Known rows, with every step that occurs
moratur karomu rotu: [-2.03 -0.54 -0.87 -1.93  5.62  1.65  1.84  0.51  5.33 -4.37 -0.79 -3.07
 -3.19 -1.34  8.20  0.75  0.53 -2.82  2.14  3.69  0.67  2.75  0.06  0.13]
vogo bepo zaga fupom kavu: [ 2.16 -1.34  0.65 -0.45  1.08  3.10 -1.85  1.52 -0.21  0.07 -3.31 -2.48
 -2.74  1.33  5.22 -3.13  2.63 -3.95 -1.03  0.40 -1.57 -0.41 -0.53  5.46]
kavu fupom zaga: [-2.68 -2.02  4.69 -2.02  1.74 -0.78  2.03 -1.35  1.31  1.46 -0.91 -1.52
  0.08 -0.63  5.16  0.39 -2.40 -4.30  4.72 -0.61 -2.48  1.14 -0.11  1.87]
furukop kavu fupom rotu karomu moratur: [-3.35 -2.51 -0.95 -1.57  2.73  2.14  2.46 -0.44  2.44 -1.27 -0.21 -2.66
 -1.63 -3.75  3.45 -0.62  2.97 -4.81  6.14  5.05  1.04  0.31  0.63  3.42]
furukop kavu fupom zaga: [-2.39 -2.48  3.18 -2.06  1.33  1.01  3.90  1.09  0.36  0.76 -1.67 -2.68
  0.06 -1.05  3.66  0.16  0.24 -4.44  5.67 -0.61 -0.92  0.61  1.07  3.87]
zere furukop kavu fupom rotu karomu moratur: [-3.96 -2.47 -0.08 -0.08  1.02  2.78  3.21  0.39  1.19 -1.17 -1.39 -2.75
 -0.13 -4.83  2.91  0.77  0.81 -4.69  6.76  6.82  1.11  0.26 -1.10  1.51]
fupom rotu karomu moratur: [-2.21 -1.35  0.51 -2.28  3.25  0.53  1.06 -2.28  4.12 -2.02 -1.55 -2.53
 -4.01 -3.16  5.40 -0.68  1.80 -3.84  3.68  6.29 -0.72  0.42  1.13  0.70]
vogo bepo zaga fupom rotu karomu moratur kavu: [ 1.09  0.52 -2.26  0.66  3.05  1.71 -3.26  1.96  2.18 -1.82 -3.08 -1.26
 -4.56 -0.12  5.02 -3.51  0.96 -3.40  1.97  3.27 -3.41 -1.27  0.29  5.84]
zaga fupom kavu: [-1.42 -3.03  1.24 -1.66  1.35  4.12  1.17  0.30  2.78  0.29 -3.24 -5.93
 -3.11  1.04  5.75 -3.71  4.66 -4.17  1.63  5.01 -0.91  1.36  1.10  4.71]
furukop kavu fupom: [-3.03 -1.98  2.41 -1.09  1.78  2.53  1.92 -0.40  1.37 -1.08  0.07 -4.43
 -0.68 -1.21  3.85  0.28  2.51 -6.05  4.88  0.30  0.80  1.54  1.26  2.57]
pufo vogo bepo zaga fupom rotu karomu: [-0.06 -0.20  1.96 -1.52  0.24  2.85 -0.71  3.61  3.38 -1.02 -3.66  1.52
 -1.27 -3.47  4.27 -4.16  3.03 -1.81 -0.27  3.04 -0.38 -0.44  1.07  4.30]
kavu fupom rotu karomu moratur: [-3.50 -1.92  0.69 -1.49  3.11  0.29  0.53 -2.77  3.28 -0.56  0.59 -1.50
 -1.55 -3.34  5.14 -0.57  0.10 -4.70  5.15  4.99 -0.43  0.86 -0.53  1.43]
vogo bepo: [ 0.05  0.95  3.37 -1.32  1.30  1.57 -1.82 -1.78  1.80 -1.80  0.06 -2.85
 -3.50 -1.01  6.29  0.59  0.13 -5.70  1.73 -0.41 -2.68 -0.53  0.00 -0.23]
rotu karomu moratur: [-3.85 -2.12  3.49 -2.28  3.40  0.91  0.18 -2.24  3.10 -3.21 -0.65 -3.76
 -4.37 -3.16  6.96 -1.48  1.06 -3.62  2.55  3.76 -1.65  2.38 -0.85  1.51]
rotu fupom zaga: [-1.72 -2.39  3.21 -3.50  1.12  1.49  2.04  0.50  1.56  1.75 -1.99 -0.68
 -0.76 -0.91  3.39 -0.61 -1.98 -4.53  3.34  1.85 -2.12  0.90 -0.98  3.10]
furukop kavu fupom zaga bepo: [-0.70 -0.25  3.02 -1.07  0.73  1.67  4.34 -0.36  0.92  2.46 -1.97 -3.39
 -0.78 -0.77  2.65 -1.14  0.90 -2.79  3.07 -0.54 -4.01 -0.03 -0.26  4.78]
karomu moratur: [-2.57  0.67  3.09 -2.34  3.34 -0.33  0.28 -3.21  1.86 -1.74 -0.39 -4.12
 -3.69 -1.09  7.09 -0.55  0.21 -4.13  3.07  2.74 -2.43  0.52  1.76  0.76]
bepo zaga: [-0.60 -0.99  4.01 -1.40  3.36 -0.56 -0.58 -1.41  1.38 -2.22 -2.62 -2.05
 -1.83 -0.06  4.97  0.73  0.76 -4.34  0.57 -0.91 -0.14  1.77  1.81  0.79]
rotu karomu: [-3.63 -3.51  4.47 -1.92  2.44  2.24  0.26 -1.28  4.49 -3.39 -1.41 -3.83
 -3.77 -2.64  5.55 -0.41  2.39 -4.62  2.18  2.61 -0.24  3.58 -0.95  0.69]
pufo vogo bepo: [-1.75  1.76  4.69 -1.90 -0.54  2.66 -0.82  0.66  3.17 -0.93 -0.62 -1.11
 -1.88 -1.76  6.76 -1.68  0.82 -4.07  1.57  0.17 -2.84 -0.83  2.44  0.45]
karomu rotu fupom kavu: [-1.69 -3.86 -3.40 -2.09  2.05  4.04  2.37  0.84  3.04  1.58 -2.29 -2.25
 -2.20  0.55  4.80 -2.62  2.05 -5.64  3.55  6.11  2.49  1.08 -0.53  4.12]
vogo bepo zaga fupom rotu: [ 3.16  1.53  0.34 -0.80  2.14  0.50 -1.52  0.30  0.76 -0.40 -2.86 -0.57
 -2.31 -0.73  4.24 -1.20  1.36 -3.89  0.39  1.72 -0.98 -2.12  0.92  2.79]

Rows
[-0.83 -1.56  0.36 -1.91  4.26 -0.20  0.33 -0.07  2.13 -1.77 -3.55 -1.64
 -3.09 -2.90  4.60 -3.04  2.26 -1.89  1.11  5.79 -0.16  0.80  0.35  4.54]	bepo zaga fupom rotu karomu moratur
[-2.69 -0.93 -1.45 -0.26  3.29  1.73 -0.49 -0.54  5.64 -2.40 -2.39 -3.43
 -4.87 -0.06  5.27 -1.22  1.85 -4.69  5.36  6.10 -2.60  0.33  2.91  2.15]	fupom rotu karomu moratur kavu
[ 0.32 -0.13 -0.16 -2.35  1.88  1.04  4.36 -0.11  2.53  3.56 -3.15 -0.84
 -2.23 -0.99  3.82 -2.76 -1.67 -1.98  2.03  4.01 -2.45 -0.21 -2.30  4.39]	karomu rotu fupom zaga bepo
[-4.79 -2.85  2.11 -0.36  2.67  0.38  0.23  0.49  2.67  0.17 -1.14 -2.10
 -2.29 -0.02  6.04 -2.11 -2.67 -3.76  6.13  1.04 -4.76  1.92 -0.74  4.96]	rotu karomu moratur kavu fupom zaga
[-3.14 -3.41  1.50 -1.08  2.14  1.54  0.67 -1.81  4.62 -0.79 -0.23 -1.47
 -1.14 -2.96  3.78  0.34  1.47 -5.61  4.57  3.77  0.69  2.00 -0.60  0.50]	kavu fupom rotu karomu
[-0.84  0.12  4.78 -0.92  0.94 -0.22  2.60 -2.56  1.85  3.06 -1.23 -2.35
 -0.94 -0.24  4.17 -1.00 -1.95 -2.60  2.12 -0.62 -5.54  0.46 -1.23  2.77]	kavu fupom zaga bepo
[-1.59 -0.65  1.17 -1.03  2.28  0.26  0.86 -2.87  3.31  0.60 -0.10 -1.95
 -0.26 -0.73  4.16  1.21  0.58 -6.13  5.17  2.83 -0.09  0.08  1.85 -0.19]	kavu fupom rotu
[ 0.98 -0.30  0.94 -1.52  3.23 -0.13  0.56 -0.08  2.05 -0.34 -4.10 -1.94
 -1.60 -0.42  3.73 -1.19  2.56 -3.34  1.13  3.65  0.45  0.03  2.82  3.00]	bepo zaga fupom rotu
[-0.56 -1.13  3.91 -1.48  3.33  0.22 -0.22 -0.15  1.02 -1.49 -3.26 -3.26
 -2.08 -0.27  5.17 -1.96  2.05 -2.97  0.00  1.08 -0.41  2.05  0.83  3.74]	bepo zaga fupom
[ 0.03 -2.98  1.30 -1.02  2.34  2.38  0.23  1.13  1.09 -0.07 -4.62 -3.81
 -2.21  1.54  4.77 -3.34  3.95 -3.48 -0.37  2.42 -0.11  1.70  1.27  5.67]	bepo zaga fupom kavu
[-2.28 -1.88 -0.71 -2.67  3.06  1.78  1.79 -0.32  3.05  0.11 -0.90 -1.67
 -2.08 -1.35  5.23 -1.17  0.12 -5.27  3.83  4.75  2.01  1.43 -0.95  2.40]	karomu rotu fupom
[-2.11 -1.41  0.40 -2.58  3.31  1.35  1.37 -1.01  3.89 -1.49 -2.17 -3.74
 -4.04 -3.43  5.64 -3.40  3.02 -2.80  3.13  8.40 -1.07  0.62  0.15  3.72]	zaga fupom rotu karomu moratur
[-2.99 -0.75  2.09  0.67  1.93  0.85  0.82 -0.92  3.35  1.56 -1.48 -2.77
 -3.09  0.25  5.02 -3.40 -2.25 -2.08  3.66  1.10 -7.78  1.24 -2.05  5.71]	rotu karomu moratur kavu fupom zaga bepo
[-1.97 -3.49 -4.87 -2.07  3.70  5.88  2.00  2.88  4.78 -1.20 -1.29 -1.61
 -1.87  0.22  5.66 -1.35  1.31 -4.22  1.99  6.15  1.62  2.57 -1.85  3.88]	moratur karomu rotu fupom kavu
[-2.49 -1.59 -2.26 -2.63  4.75  3.55  1.50  1.66  4.85 -2.57  0.11 -1.20
 -1.78 -1.70  6.04  0.05 -0.67 -3.98  2.19  4.86  1.14  3.06 -2.29  2.13]	moratur karomu rotu fupom
[-2.43  1.04 -1.84  0.56  3.20  0.27 -0.76 -1.97  3.54  0.74 -0.17 -2.87
 -1.84  1.93  5.09 -0.35 -0.68 -6.05  7.26  3.57 -3.20 -1.13  3.85  2.00]	karomu moratur kavu fupom rotu
[-1.80 -2.90  1.30 -2.06  2.35  2.76  1.50 -0.01  5.13 -1.57 -3.12 -3.71
 -3.49 -2.95  4.26 -2.60  4.30 -3.66  2.59  7.17  0.34  1.63 -0.01  2.84]	zaga fupom rotu karomu
[-5.51 -2.53  1.53  0.31  3.20  1.79 -1.78 -1.09  3.86 -1.83  0.55 -3.80
 -2.96 -0.09  6.32 -1.74 -0.54 -5.26  5.43  1.93 -3.25  2.77 -0.66  3.64]	rotu karomu moratur kavu fupom
